(in the rows, 100 means zero)
Known rows, with every way that one mark hangs from another
nufolal[gagate[zime] lofal]: [70, 64, 97, 88, 114, 129, 113, 150, 91, 107, 93, 97, 96, 81, 108, 84, 111, 107, 80]
lofal[nufolal[gagate[zime]] sodo[migo]]: [131, 86, 80, 73, 121, 144, 116, 140, 113, 110, 91, 111, 87, 76, 98, 106, 117, 85, 92]
gagate[zime[migo]]: [66, 114, 101, 102, 102, 81, 118, 109, 107, 98, 89, 81, 101, 84, 89, 97, 134, 117, 102]
gagate[nufolal]: [72, 87, 105, 101, 90, 102, 102, 102, 103, 105, 111, 115, 114, 114, 94, 98, 112, 90, 103]
lofal[nufolal]: [124, 111, 93, 104, 107, 120, 110, 111, 111, 94, 105, 101, 95, 83, 98, 96, 87, 96, 104]
migo[nufolal[lofal[sodo]] zime[gagate]]: [109, 36, 113, 105, 84, 130, 94, 138, 104, 104, 110, 92, 98, 91, 85, 124, 75, 114, 99]
sodo[migo[nufolal[gagate]]]: [106, 90, 107, 98, 120, 140, 110, 127, 87, 131, 102, 104, 94, 115, 89, 102, 102, 76, 92]
zime[gagate migo[nufolal[lofal[sodo]]]]: [75, 77, 96, 118, 86, 112, 102, 134, 107, 111, 74, 91, 100, 95, 56, 98, 109, 112, 110]
lofal[nufolal sodo[migo]]: [145, 88, 80, 85, 118, 140, 102, 119, 123, 104, 92, 109, 89, 94, 88, 99, 95, 83, 105]
zime[gagate migo[nufolal[lofal]]]: [65, 94, 101, 128, 88, 111, 105, 133, 103, 110, 82, 82, 103, 95, 58, 93, 108, 112, 110]
sodo[lofal[nufolal[gagate]] migo]: [127, 119, 83, 82, 129, 143, 98, 99, 96, 95, 117, 91, 95, 110, 108, 108, 115, 69, 109]
migo[nufolal[gagate] zime]: [122, 71, 135, 88, 97, 124, 116, 113, 85, 116, 119, 106, 96, 90, 116, 132, 81, 96, 84]
nufolal[gagate[zime[migo]] lofal]: [65, 76, 102, 92, 116, 123, 119, 140, 96, 109, 81, 91, 98, 80, 99, 78, 121, 105, 84]
nufolal[gagate[zime[migo]] lofal[sodo]]: [80, 50, 92, 75, 114, 125, 115, 144, 106, 107, 68, 103, 92, 78, 97, 86, 125, 106, 82]
migo[nufolal[lofal[sodo]]]: [109, 31, 101, 93, 106, 135, 105, 144, 104, 117, 84, 107, 90, 107, 83, 93, 80, 104, 93]
nufolal[gagate lofal]: [92, 63, 99, 91, 114, 138, 106, 131, 91, 110, 90, 105, 97, 93, 108, 82, 94, 92, 82]
zime[gagate[nufolal[lofal[sodo]]]]: [60, 66, 85, 111, 77, 112, 87, 134, 107, 98, 101, 109, 111, 103, 72, 100, 115, 105, 110]
sodo[lofal[nufolal]]: [127, 111, 84, 85, 108, 114, 96, 90, 103, 79, 116, 88, 96, 99, 111, 111, 104, 96, 115]
migo[nufolal[lofal]]: [95, 51, 108, 108, 106, 133, 108, 141, 97, 119, 95, 98, 94, 109, 84, 87, 78, 103, 94]

Rows
[111, 93, 99, 81, 124, 137, 99, 107, 83, 114, 113, 93, 96, 128, 101, 115, 116, 74, 104] -> sodo[lofal migo[nufolal[gagate]]]
[115, 41, 99, 74, 120, 153, 99, 131, 104, 111, 90, 107, 94, 97, 107, 95, 93, 80, 81] -> nufolal[gagate lofal[sodo[migo[zime]]]]
[110, 119, 90, 78, 114, 111, 112, 99, 98, 86, 108, 87, 96, 85, 112, 112, 128, 97, 107] -> sodo[lofal[nufolal[gagate[zime[migo]]]]]
[95, 70, 101, 111, 124, 147, 103, 136, 100, 126, 99, 90, 95, 123, 78, 83, 87, 85, 99] -> sodo[migo[nufolal[lofal]]]
[75, 67, 101, 96, 106, 104, 120, 138, 111, 111, 78, 86, 94, 89, 77, 93, 122, 120, 97] -> gagate[zime[migo[nufolal[lofal[sodo]]]]]
[86, 78, 115, 102, 111, 126, 120, 123, 97, 121, 77, 97, 97, 97, 85, 84, 101, 95, 90] -> zime[migo[nufolal[gagate lofal]]]
[37, 61, 99, 103, 99, 111, 110, 142, 107, 103, 110, 98, 113, 101, 90, 85, 122, 112, 97] -> gagate[nufolal[lofal] zime]
[116, 110, 87, 77, 113, 117, 107, 107, 95, 84, 116, 91, 94, 86, 119, 116, 120, 98, 105] -> sodo[lofal[nufolal[gagate[zime]]]]
[78, 88, 107, 115, 100, 131, 88, 111, 106, 102, 125, 86, 114, 112, 85, 105, 99, 85, 108] -> sodo[migo[zime[gagate[nufolal[lofal]]]]]
[135, 57, 110, 75, 109, 134, 102, 116, 103, 117, 99, 113, 92, 105, 99, 122, 97, 82, 91] -> lofal[sodo[migo[nufolal[gagate] zime]]]
[86, 64, 107, 102, 75, 111, 87, 111, 110, 89, 120, 100, 113, 95, 93, 123, 98, 105, 104] -> migo[zime[gagate[nufolal[lofal[sodo]]]]]
[147, 77, 85, 70, 107, 134, 112, 124, 110, 101, 87, 125, 85, 74, 106, 109, 98, 88, 91] -> lofal[nufolal[gagate] sodo]
[99, 94, 97, 81, 124, 132, 105, 118, 84, 113, 116, 87, 93, 121, 102, 118, 128, 82, 102] -> sodo[lofal migo[nufolal[gagate[zime]]]]
[38, 100, 107, 103, 94, 83, 118, 113, 110, 103, 101, 97, 116, 99, 84, 98, 147, 109, 103] -> gagate[nufolal zime[migo]]
[126, 60, 96, 77, 112, 134, 103, 127, 102, 124, 85, 119, 89, 110, 90, 109, 107, 79, 93] -> lofal[sodo[migo[nufolal[gagate]]]]
[92, 108, 99, 96, 100, 116, 78, 80, 99, 84, 140, 78, 115, 124, 100, 131, 122, 83, 121] -> sodo[lofal migo[zime[gagate[nufolal]]]]
[110, 63, 121, 97, 121, 156, 106, 128, 93, 123, 114, 92, 98, 111, 97, 104, 81, 78, 87] -> sodo[migo[nufolal[gagate lofal] zime]]
[114, 42, 132, 93, 105, 143, 114, 130, 87, 116, 115, 99, 96, 93, 111, 113, 69, 97, 80] -> migo[nufolal[gagate lofal] zime]
[140, 112, 100, 79, 125, 144, 98, 84, 100, 88, 135, 82, 98, 103, 120, 123, 102, 69, 106] -> sodo[lofal[nufolal[gagate]] migo[zime]]
[104, 118, 98, 93, 112, 118, 129, 125, 102, 102, 97, 99, 94, 66, 101, 98, 114, 101, 93] -> lofal[nufolal[gagate[zime[migo]]]]
[85, 79, 112, 111, 109, 116, 115, 119, 106, 115, 78, 88, 99, 104, 76, 82, 96, 101, 100] -> zime[migo[nufolal[lofal]]]
[72, 115, 103, 125, 82, 95, 106, 117, 99, 111, 86, 89, 104, 94, 62, 110, 117, 111, 114] -> zime[gagate migo[nufolal]]
